In the rows, zero is written as 128.
Known rows, with every step that occurs:
D-F: [122 119 141 145 126 122 115 147 122 110 139 139 127 119 145 127 114 143
 137 138 115 121 134 111 133 119 124 130 134  82 109 117 119 121 123 117
 126 122 131 129 101 122 122 109 110 131 125 124 140 130 124 144 121 148
 113 128 141 135 133 114 143 122]
C-H-S: [140 119 140 142 148 146 160 157 110 139 119 132 130 106 132 154 123 147
 148 129 115 108 133 148 142 123 116  95 122 107 113 122 124 111 122 126
 143 137 134 130  99 112 131 126 117 122 120 133 132 131 140 143 119 139
 105 126  97 137 111 154 148 135]
S-A-F: [132 128 141 116 139 123 110 137 134 126 102 145 129 137 132 116 139 132
 138 103 135 127 141 111 145  84 130 138 127 151  96 132 124 114 128 111
 126 142 136 147  92 128 112 122 106 138 138 138 151 130 114 146 120 143
 107 133 124 143 140 159 135 130]
H-C-D-S-A-F-B: [149 140 152  99 141 134 129  97 129 116 108 143 136 113 118  99 155 131
 147 118 153 111 160 103 141  88 127 162 117 184 100 135 126 113 131 110
 115 140 122 137  93 111  83 116  98 148 133 140 150 121 113 107 140 142
 125 177 157  76 141 156 138 135]
X-R-Y-C-D-F-B: [120 128 146 172 147 132 152 147  89  92  99 120 119  96 101  83 126 138
 133 125 125 130 137 110 123 152 118 138 118  99 154 122 118 118 117 110
 132 121 120 121  94 136  93 121  91 126 106 122 117 117 130 117 119 135
 136 153 128 130 131 115 153 115]
B-F: [134 120 142 136 128 133 121 141 132 134 144 135 119 144 154 125 141 125
 138 109 127 127 144 115 140 125 119 140 125 106 114 124 113 109 119 123
 127 132 125 140 107 128 100 104 121 112 137 130 159 130 124 117 123 145
 110 145  90 117 113 145 139 127]
Y-C-D-S: [121 120 145 151 146 131 122 146 110 108 119 128 121 105 106 135 126 126
 145 134 119 121 150 133 135 153 137 123 124 147 135 123 110 115 107 119
 126 123 121 132  99 130  93 141 111 136 113 132 119 120 131 102 119 140
 107 136 134 160 111 134 127 131]
S-D-F-B: [126 122 140 138 122 121 106 113 120 110 155 116 130 156 162 130 121 142
 136 107 126 121 128 120 136 132 118 153 131 138 102 117 123 124 121 116
 120 139 133 129  98 107  93 101 109 143 127 128 114 128 128 116 131 142
 122 167 147  88 122 103 150 124]
J-R-X: [130 128 136 154 136 133 135 139 125 127 155 120 114 134 157 124 108 125
 142 117 124 120 138 112 130 147 127 134 129 101 109 123 103 135 114 133
 123 130 145 134 104 120 126 124  99 133 122 120 115 129 125 128 124 135
 108 146 159 172 133 141 135 126]
S-E: [137 116 140 137 137 151 114 157 113 120 158 128 135 118 152 125 121 128
 138 118 121 122 142 117 132 124 129 137 134 117 101 123 114 120 110 121
 119 139 137 131  93 130 105 129 125 139 130 134 123 129 119 137 122 138
 102 132 105 128 115 154 126 127]
J-R-X-G: [133 137 135 155 138 126 148 150 129 125 188 124 119 137 165 124 113 124
 145 116 124 126 129 114 134 140 123 134 124 110 164 120 106 139 121 133
 120 133 151 145 108 127 123 125 108 127 130 119 110 131 129 115 121 131
 106 145 154 168 129 135 135 125]
Y-R: [127 123 136 134 152 130 137 146 121 123 141 128 113 115 143 101 119 130
 141 132 110 119 125 139 142 156 132 108 126 117 120 122 111 131 116 118
 120 126 136 132 100 139 123 125 117 129 133 129 137 128 125 107 111 137
 110 139 128 162 124 139 144 127]
H-C-D-F-B: [140 137 147 126 132 145 141 122 121 107 113 138 139 118 139 106 136 145
 145 141 127 114 152 100 135 130 118 131 125  90 134 119 129 118 128 115
 132 130 121 126  99 108 109  99 102 138 119 127 144 128 120 109 140 145
 136 174 155 101 125 136 150 125]
G-X-R-Y-C-H: [130 116 142 181 160 133 173 165 103 128 106 105 122  72 128 100 122 135
 138 125 120 131 122 133 135 145 120  87 119  98 156 119 123 115 109 115
 142 130 129 127  99 147 114 139 113 114 109 125 108 132 118 109 105 130
 119 116  58 152 124 105 143 119]
H-C-Y-R-X-G: [163 136 138 148 159 154 165 157 130 105 180 121 135 126 157  97 140 116
 137 117 125 111 125 119 129 158 132  76 127  98 146 122 111 147 123 125
 133 128 146 119 125 132 127 121 120 120 136 126 138 144 122  73 125 131
 117 160 168 110 125 146 144 125]
X-R-J-F-D-S-H: [114  87 146 159 127  96 146  89 100 134 252 140 115 111  97 105  89 111
 147  94 115 111 134 200 132 109 122 169 124 145  94 114  97 128 137 121
 107 135 131 122 110 114 114 102 115 153 137 114  67 113 140  79 115 143
 108 138 129 125 140 113 125 136]
D-S-H-C: [134 113 140 119 139 122 106 116 127 131 193 120 133 108 147 129 132 124
 141 124 126 111 149 136 134 118 127 110 122 128 108 117 115 121 117 120
 113 122 129 125 107 128 123 106 125 155 133 126 141 127 122  78 138 144
 108 146 158 102 130 104 132 129]
D-F-B-L: [120 124 140 155 106 123  99 121 120  97 105 142 123 135 134 142 133 162
 139 115 120 123 149 113 138 114 113 137 136  86  92 116 113 129 123 116
 119 127 130 132  91 110 103 117  91 134 125 128 164 121 138 160 117 149
 127 153 106  76 126 105 159 125]
J-R-Y-C-H-S-A: [128 129 140 166 170 149 174 172 113 120  77 126 114 109 132 111 123 140
 141 121 133 115 126 117 141 136 125 100 106 122 141 128 122 117 120 129
 118 137 138 117 100 123 138 143 107 110  99 127 114 130 139 149 110 129
  99 115 154 192 142 123 146 126]
C-Y-R-J: [139 116 139 148 154 164 148 119 121 114 160 138 120 132 109 116 121 128
 134 109 112 112 129 141 132 148 132 103 134 109  83 126 100 134 128 109
 124 128 133 124 106 145 122 116 113 119 131 123 123 136 132  88 106 139
 112 146  84 121 126 150 137 134]
B-F-A-S-H-C-Y: [149 120 143 125 128 139 112 100 129 120 147 133 137 126 114 102 166 131
 129 100 136 111 166  87 137  94 118 102 130 120  96 124 113 111 137 119
 144 127 116 128 102 112 148  86 107 110 125 141 179 153 112  70 134 145
 117 163 132  72 123 153 148 144]
G-X-R-Y: [136 114 138 178 143 127 161 155 113 138 141 105 122  77 124 108 112 129
 142 119 113 145 129 125 131 129 120 131 123 101 121 124 127 129 112 108
 131 135 135 128  99 135 111 120 110 121 120 123 126 127  97 117 111 133
 122 133  60 142 137 140 142 120]
J-R-Y-C-H-S-E: [141 120 144 173 163 167 168 182  92 123 120 115 120 102 159 110 122 123
 145 118 127 116 128 121 130 143 124 126 114 104 140 123 114 113 110 129
 115 138 140 114  91 123 131 149 120 112 101 129 115 129 146 142 111 129
  99 124 132 148 124 135 138 124]
S-D-F-A: [126 117 140 143 119 117 103 121 112 118 151 114 129 143 143 137 105 146
 133 102 118 121 122 115 137 116 124 147 132 135  80 115 121 125 125 121
 135 142 134 137  99 106  99 112  93 136 119 131 133 140 113 120 122 142
 117 139 149 135 115 129 145 134]
Y-R-J-F-D-S: [125  99 144 160 137 117 145 105 108 122 211 145 106 132 120  96  93 114
 149 107 110 103 126 180 137 132 133 178 129 151  87 115  98 131 135 122
  97 128 135 118 115 128  97 102 114 144 133 121 108 119 142  80 109 144
 111 144 142 165 143 137 126 137]
S-A-F-D: [140 124 145 115 133 117 131 145 132 128 101 157 129 146 114 103 142 123
 139  94 134 121 153 120 144  80 126 137 126 163  92 130 128 124 130 109
 124 149 133 149  96 105  99 118 110 136 141 139 181 127 119 133 118 139
 116 141 127 164 130 185 132 141]
Y-C-H: [121 122 139 140 156 144 140 153 115 118 102 127 126 120 133 122 137 143
 138 131 126 111 142 133 141 143 128  76 129 102 146 117 117 109 109 124
 137 127 124 136  99 137 116 136 122 124 119 129 129 135 142 113 113 139
 108 118 115 139 106 115 136 127]
G-X-R-J: [129 108 145 149 132 124 149 120 122 148 158 121 119  83 102 111 104 129
 147 116 115 133 122 154 137 114 117 144 129 121  90 119 111 127 120 115
 135 145 136 135 106 146 117 108 116 127 126 123 113 128 110 103 103 140
 106 140  28 140 116 151 133 120]
G-X: [135 119 138 151 135 123 136 144 132 136 116 116 127 111 139 138 124 134
 143 123 110 135 132 128 141 120 121 138 135 117 126 119 122 126 116 119
 136 136 135 134  98 127 118 113 115 132 125 134 146 138 106 108 114 144
 111 133  70 150 119 137 137 122]
A-S-D-F-B: [119 133 140 142 115 107  90 114 119 105 154 132 134 135 146 114 118 145
 141 123 128 117 142 102 138 118 121 161 132 155 102 122 120 116 123 110
 118 130 130 123  92  92 111  86 113 146 118 137 117 132 124 129 129 143
 120 178 148  91 127 108 147 129]
C-D-S-A: [126 124 148 140 142 124 136 126 117 112 132 146 129  85 103 140 115 140
 143 128 117 116 136 122 141 116 139 140 122 166 104 134 114 116 118 115
 116 135 130 135  94 114  93 132 108 146 126 129  90 121 113 130 123 138
 109 130 136 136 135 135 125 142]
H-C: [144 122 139 122 146 150 139 143 135 130 136 124 135 128 146 110 135 127
 141 130 126 118 159 112 138 127 125  84 128  93 107 119 127 128 119 122
 122 133 130 131 112 124 120 108 128 138 128 130 167 130 114 101 132 143
 115 149 137 148 120 152 137 123]
Y-C-D: [124 126 140 147 155 142 144 152 110 112  86 124 120 117 104 119 136 132
 141 136 117 122 149 122 139 153 129  99 126 122 149 123 118 119 113 117
 143 129 124 138  95 140 109 139 124 130 114 136 133 130 132 104 118 137
 115 137 113 181  99 149 132 131]
D-F-A: [124 121 142 141 122 122 113 136 115 108 124 125 129 123 120 127 113 153
 131 127 116 118 132 107 133 108 120 143 138  93  91 114 116 119 127 125
 138 128 130 137  94 119 115 107  84 126 122 132 154 137 118 141 118 147
 113 126 153 161 130 135 149 128]
Y-C-H-S-A: [125 124 143 131 161 139 147 179 118 123  53 137 130 113 109 122 135 148
 140 116 129 108 124 137 145 121 122  90 118 134 124 121 124 109 118 130
 136 144 131 122 101 122 128 137 117 127 113 141 114 133 139 150 111 133
  94 109 143 181 111 136 143 127]
S-H-C-Y-R-X: [150 119 136 133 157 148 128 124 121 110 163 115 128 133 155 116 132 116
 126 105 124 103 127 126 128 160 133  71 130 103 104 120 103 141 121 120
 137 121 138 113 114 134 156 117 113 136 125 126 124 145 129  62 133 135
 119 156 177 104 128 119 143 133]
G-X-R: [132 114 142 147 140 113 164 141 125 144 139 116 123  72 123 109 112 131
 148 127 113 141 127 150 142 125 119 130 124 114 111 122 121 132 114 119
 133 137 136 132  99 129 128 122 113 120 129 125 119 122 104 118 108 137
 110 136  74 149 118 132 140 118]
F-D-S-H-C: [143 110 145 125 132 114 120 124 127 132 198 132 134 123 141 127 132 115
 145 105 126 105 155 149 133 116 128 111 124 146  99 114 123 132 119 119
 113 131 126 124 108 107 113 101 130 154 134 128 166 124 129  56 137 141
 114 150 168 131 120 121 129 141]
R-X: [131 126 136 154 130 133 110 145 121 119 136 114 125 143 147 147 121 127
 134 112 123 121 137 106 126 134 125 120 140 107  95 119 110 127 113 129
 139 132 142 129 107 126 103 119 102 139 124 131 134 136 124 127 129 137
 111 139 141 163 117 158 132 127]
A-S-H-C: [127 120 136 120 138 121 111 120 129 129 156 138 137 105 140 104 138 128
 142 136 128 115 167 104 145 105 122  85 129 120 128 118 122 117 127 112
 132 118 127 124  99 120 149  92 133 152 121 139 162 139 120  89 135 141
 111 154 143 125 127 137 134 133]

Rows:
[141 116 137 138 146 145 151 138 112 149 145 118 130 122 155 165 114 136
 149 112 117 110 125 162 146 135 124  99 116 141  94 124 127 116 117 124
 140 151 138 128 100 105 118 132 132 130 115 134 111 133 138 117 124 136
 110 140 112 125  97 139 141 142] -> C-H-S-D
[123 120 139 142 126 119 110 132 123 121 172 126 130 141 167 138 104 138
 137 116 115 122 123 121 139 128 130 134 127 120  99 119 124 125 120 115
 124 135 135 134 103 112 110 113 120 145 123 125 122 132 122 126 124 145
 116 142 152 124 120 102 138 129] -> S-D-F
[132 135 134 151 144 122 142 160 125 115 162 121 120 130 155 116 121 121
 139 121 117 117 107 137 137 151 130 114 128 128 152 117 103 135 118 124
 131 127 150 131 113 142 115 127 112 134 135 129 126 138 125 110 115 128
 108 142 151 153 121 146 141 124] -> Y-R-X-G
[134 114 139 144 126 127 120 142 117 134 152 124 128 130 145 148 101 130
 145 108 116 122 116 135 139 126 121 140 121 125  78 119 126 125 126 119
 129 143 135 121 105 101 125 111 122 136 111 132 149 130 128 139 125 144
 107 144 158 153 113 131 147 128] -> H-S-D-F
[114 131 141 155  98 107  81  99 113 107 134 145 129 121 149 133 121 153
 143 114 128 120 156 103 147 107 120 141 134 141  83 119 117 129 123 110
 121 128 131 126  91  91 105 108 104 148 116 139 145 126 133 149 124 146
 129 179 118  43 118 110 153 139] -> A-S-D-F-B-L
[131 114 147 141 128 106 128 146 127 113 153 147 133 112 111 123 122 130
 142 106 124 115 140 134 134 110 135 147 125 170  76 126 120 128 120 120
  99 143 132 131 103 101  87 115 109 144 137 131 128 117 120 124 114 136
 105 131 157 166 133 140 127 141] -> F-D-S-A
[122 104 143 163 139 126 170 110 119 146 172 121 115  96 116  95  83 126
 147 116 109 135 123 169 143 106 116 169 132 107 112 117 105 129 134 121
 126 143 136 123 111 141 120 103 113 131 125 119  82 127 111 108 107 146
 110 132  54 147 139 134 133 115] -> G-X-R-J-F
[123 110 143 137 138 137 151 118 113 140 179 132 120 111  96 109 108 123
 142 112 123 123 134 151 134 118 120 117 129 111  86 123 109 124 122 118
 125 140 131 138 109 150 108 106 117 133 136 120 115 120 125 119 109 137
 107 146  70 140 115 156 136 125] -> X-R-J
[147 124 147 131 146 144 147 119 121 125 163 128 133  90 131 130 125 125
 150 143 124 112 156 123 135 131 133 120 120 124 113 126 122 122 118 117
 121 125 122 131 106 116 100 122 124 140 119 128 130 123 117  92 136 142
 119 155 140 116 118 146 129 137] -> H-C-D-S
[132 121 142 122 138 127 124 121 117 123 149 145 133 102 143 126 119 142
 141 137 118 111 137 118 140 123 125  99 120  83 143 116 120 119 131 113
 142 120 124 129  96 131 145 107 123 149 114 127 125 136 122  88 143 147
 128 143 162 107 127 106 139 137] -> S-H-C-D-F
[116 110 136 150 152 140 143 106 123 127 176 134 102 139 138 100  91 124
 139 122 114 114 123 162 144 137 132 152 134 107 118 116  95 125 139 120
 113 127 137 120 110 149 120 105 117 138 129 124  98 132 137 100 109 148
 109 137 118 166 145 144 136 122] -> Y-R-J-F
[121 122 140 126 114 106  88 106 121 126 143 139 125 130 119 116 146 139
 134 100 129 119 148 102 144  89 116 140 130 147 105 121 104 100 131 123
 145 126 121 138  92 117 135  94  99 123 125 143 144 147 121  98 124 142
 109 144 112 112 125 154 146 145] -> B-F-A-S-H
[159 122 140 140 156 167 155 138 133 114 143 121 140 132 137 122 144 127
 135 126 124 118 167 106 130 129 127  71 132  79  99 126 125 138 123 117
 125 132 127 127 113 118 128 115 124 118 129 127 162 136 113  98 130 142
 115 152 136 116 120 148 143 129] -> H-C-Y
[124 129 145 130 131 115 110 123 111 119 146 159 138  74 133 107 118 140
 144 150 123 108 153  92 146 107 126 104 124  97 154 120 119 111 135 106
 142 112 121 124  92 119 170  95 125 148 109 134 138 138 121 104 142 146
 127 156 160  95 135 122 137 139] -> A-S-H-C-D-F
[126 125 138 142 129 127 112 127 115 112 119 129 132 109  91 119 127 145
 140 131 120 121 162  97 139  98 123 127 141 138  95 122 116 113 124 118
 140 128 131 141  92 106 124 108  90 130 120 144 164 140 111 137 116 138
 110 140 123 159 127 186 142 140] -> F-A-S
[125 117 142 144 140 132 132 170 100 125 116 121 129 122 154 139 110 142
 143 116 125 106 112 145 141 140 122  97 115 117 114 113 126 112 119 126
 142 140 128 117 105 111 125 128 130 129 106 133 107 133 146 125 122 140
 104 129 158 146 100  98 146 129] -> Y-C-H-S-D-F
[156 122 140 131 167 165 163 137 126 116 154 128 131 116 136  91 134 122
 139 129 120 112 146 127 137 159 135  67 126  91 103 125 120 142 121 116
 121 124 130 115 111 127 140 119 125 116 132 124 155 133 117  87 121 139
 118 154 151 121 127 149 147 128] -> H-C-Y-R
[142 120 136 145 164 150 150 140 121 105 145 132 122 118 127 115 126 127
 135 126 110 118 137 132 133 163 136  91 129 104  99 129 109 138 117 111
 124 123 133 122 102 134 133 128 112 110 132 125 140 132 128 106 109 138
 112 144 123 119 132 136 147 129] -> C-Y-R
[132 120 144 149 139 130 145 122 109 117 160 137 127  92 111 147 116 131
 150 138 109 119 148 132 133 136 132 128 123 131 111 129 111 117 115 116
 123 125 127 136  93 121  97 133 112 141 122 129 113 120 122 111 125 142
 114 139 120 121 122 145 126 143] -> C-D-S
[127 108 145 161 131 106 131 129 121 111 168 150 126 134 129 110 107 128
 144 112 118 115 144 149 136  98 132 174 126 157  98 123 114 129 130 126
  95 139 133 121 106  88  95 112 111 147 135 128  98 116 123 133 119 142
 107 120 192 184 157 129 127 137] -> J-F-D-S-A
[130 120 147 119 135 110 108 128 128 123 140 141 129 121 116 123 133 126
 142 115 138 122 143 124 140  81 132 167 123 173  85 132 114 112 122 112
 111 131 133 140  94 115  93 125 100 139 141 134 136 125 117 144 122 144
 101 138 137 114 144 141 133 130] -> D-S-A-F
[135 121 139 132 144 140 135 166 130 128  93 131 130 117 109 130 126 143
 144 117 119 122 128 126 145 106 123 131 121 146  81 128 124 124 126 123
 122 148 138 121 102 112 124 124 112 132 124 140 137 128 121 164 114 137
  96 128 141 194 126 171 141 130] -> H-S-A
[153 116 141 132 156 172 155 122 129 123 160 131 125 135 120 100 131 118
 136 112 124 104 141 135 133 148 133  81 130  95  80 123 109 140 128 112
 122 132 130 119 120 146 130 105 127 122 132 125 143 137 121  71 115 140
 114 161 118 105 121 146 138 127] -> H-C-Y-R-J
[115 111 142 171 150 114 140 127  82 112 168 115 114  65  90 115 121 116
 137 114 120 125 133 146 123 157 132 109 109 139 151 124 110 113 107 103
 127 115 121 121  95 141 107 142 111 137 112 121  96 118 127  76 120 132
 117 136 127 117 126 103 134 135] -> X-R-Y-C-D-S-H
[142 118 138 136 148 143 121 117 125 113 168 133 147 108 126 112 148 131
 138 130 127 113 177 101 137 120 127  67 133 107 116 124 119 126 129 108
 135 119 124 117 102 110 163 100 131 133 122 134 167 144 125  83 138 141
 112 157 139  81 130 128 139 141] -> A-S-H-C-Y
[141 116 135 138 140 139 131 141 118 144 144 110 128 133 144 159 111 123
 147 103 117 124 132 147 142 135 127 122 121 157  79 124 131 130 121 122
 128 150 136 124 107 109 114 125 127 135 118 139 140 130 126 119 122 139
 106 150 130 156 101 165 140 135] -> H-S-D
[121 115 134 171 126 134 130 102 124 108 115 127 115 150 137 132 127 148
 142 108 119 127 166 136 143 115 117 145 137 102 104 117 111 134 129 123
 115 131 134 126  96 107  99 124 100 139 127 127 144 120 145 148 118 151
 126 148 103 102 138 119 155 127] -> J-F-B-L
[131 127 146 111 130 115 103 112 130 110 122 139 131 138 119 109 154 136
 142 108 146 119 143 117 134  83 124 185 126 185  81 133 117 112 126 111
 103 139 131 138  89 109  79 116  87 147 146 138 131 120 118 138 125 144
 108 160 127  79 149 142 141 127] -> D-S-A-F-B
[136 117 142 137 120 129 117 135 112 132 136 109 130 134 123 144  97 144
 143 101 116 120 115 127 138 111 119 154 123 143  57 117 127 126 130 127
 140 149 136 125 102  96 113 112  93 133 111 137 145 138 118 138 121 143
 111 142 155 168 110 156 153 134] -> H-S-D-F-A
[144 114 137 123 158 160 137 107 127 125 185 127 125 136 125 107 132 119
 130 104 121 103 130 147 134 144 133  73 128 112  89 119 103 135 133 107
 125 126 131 114 111 158 148 102 127 133 131 122 133 144 132  45 121 141
 114 157 121  91 129 124 136 136] -> S-H-C-Y-R-J
[139 112 136 150 146 143 133  87 114 106 154 124 138 124 119  94 131 139
 134 114 121 113 177 108 139  93 122 108 139 115 108 118 112 128 148 119
 138 122 127 117 103  95 164  94 100 129 114 135 141 151 119  92 133 147
 116 142 183 108 155 139 146 141] -> J-F-A-S-H-C-Y
[132 120 141 139 117 115  96 100 124 133 153 124 127 141 137 122 134 125
 138  94 134 123 147 103 150 108 123 152 127 177  77 126 116 109 124 124
 138 140 124 142 100 101 105  99 107 125 123 145 146 142 105 113 124 140
 112 165 110 110 103 179 141 143] -> B-F-A-S-D
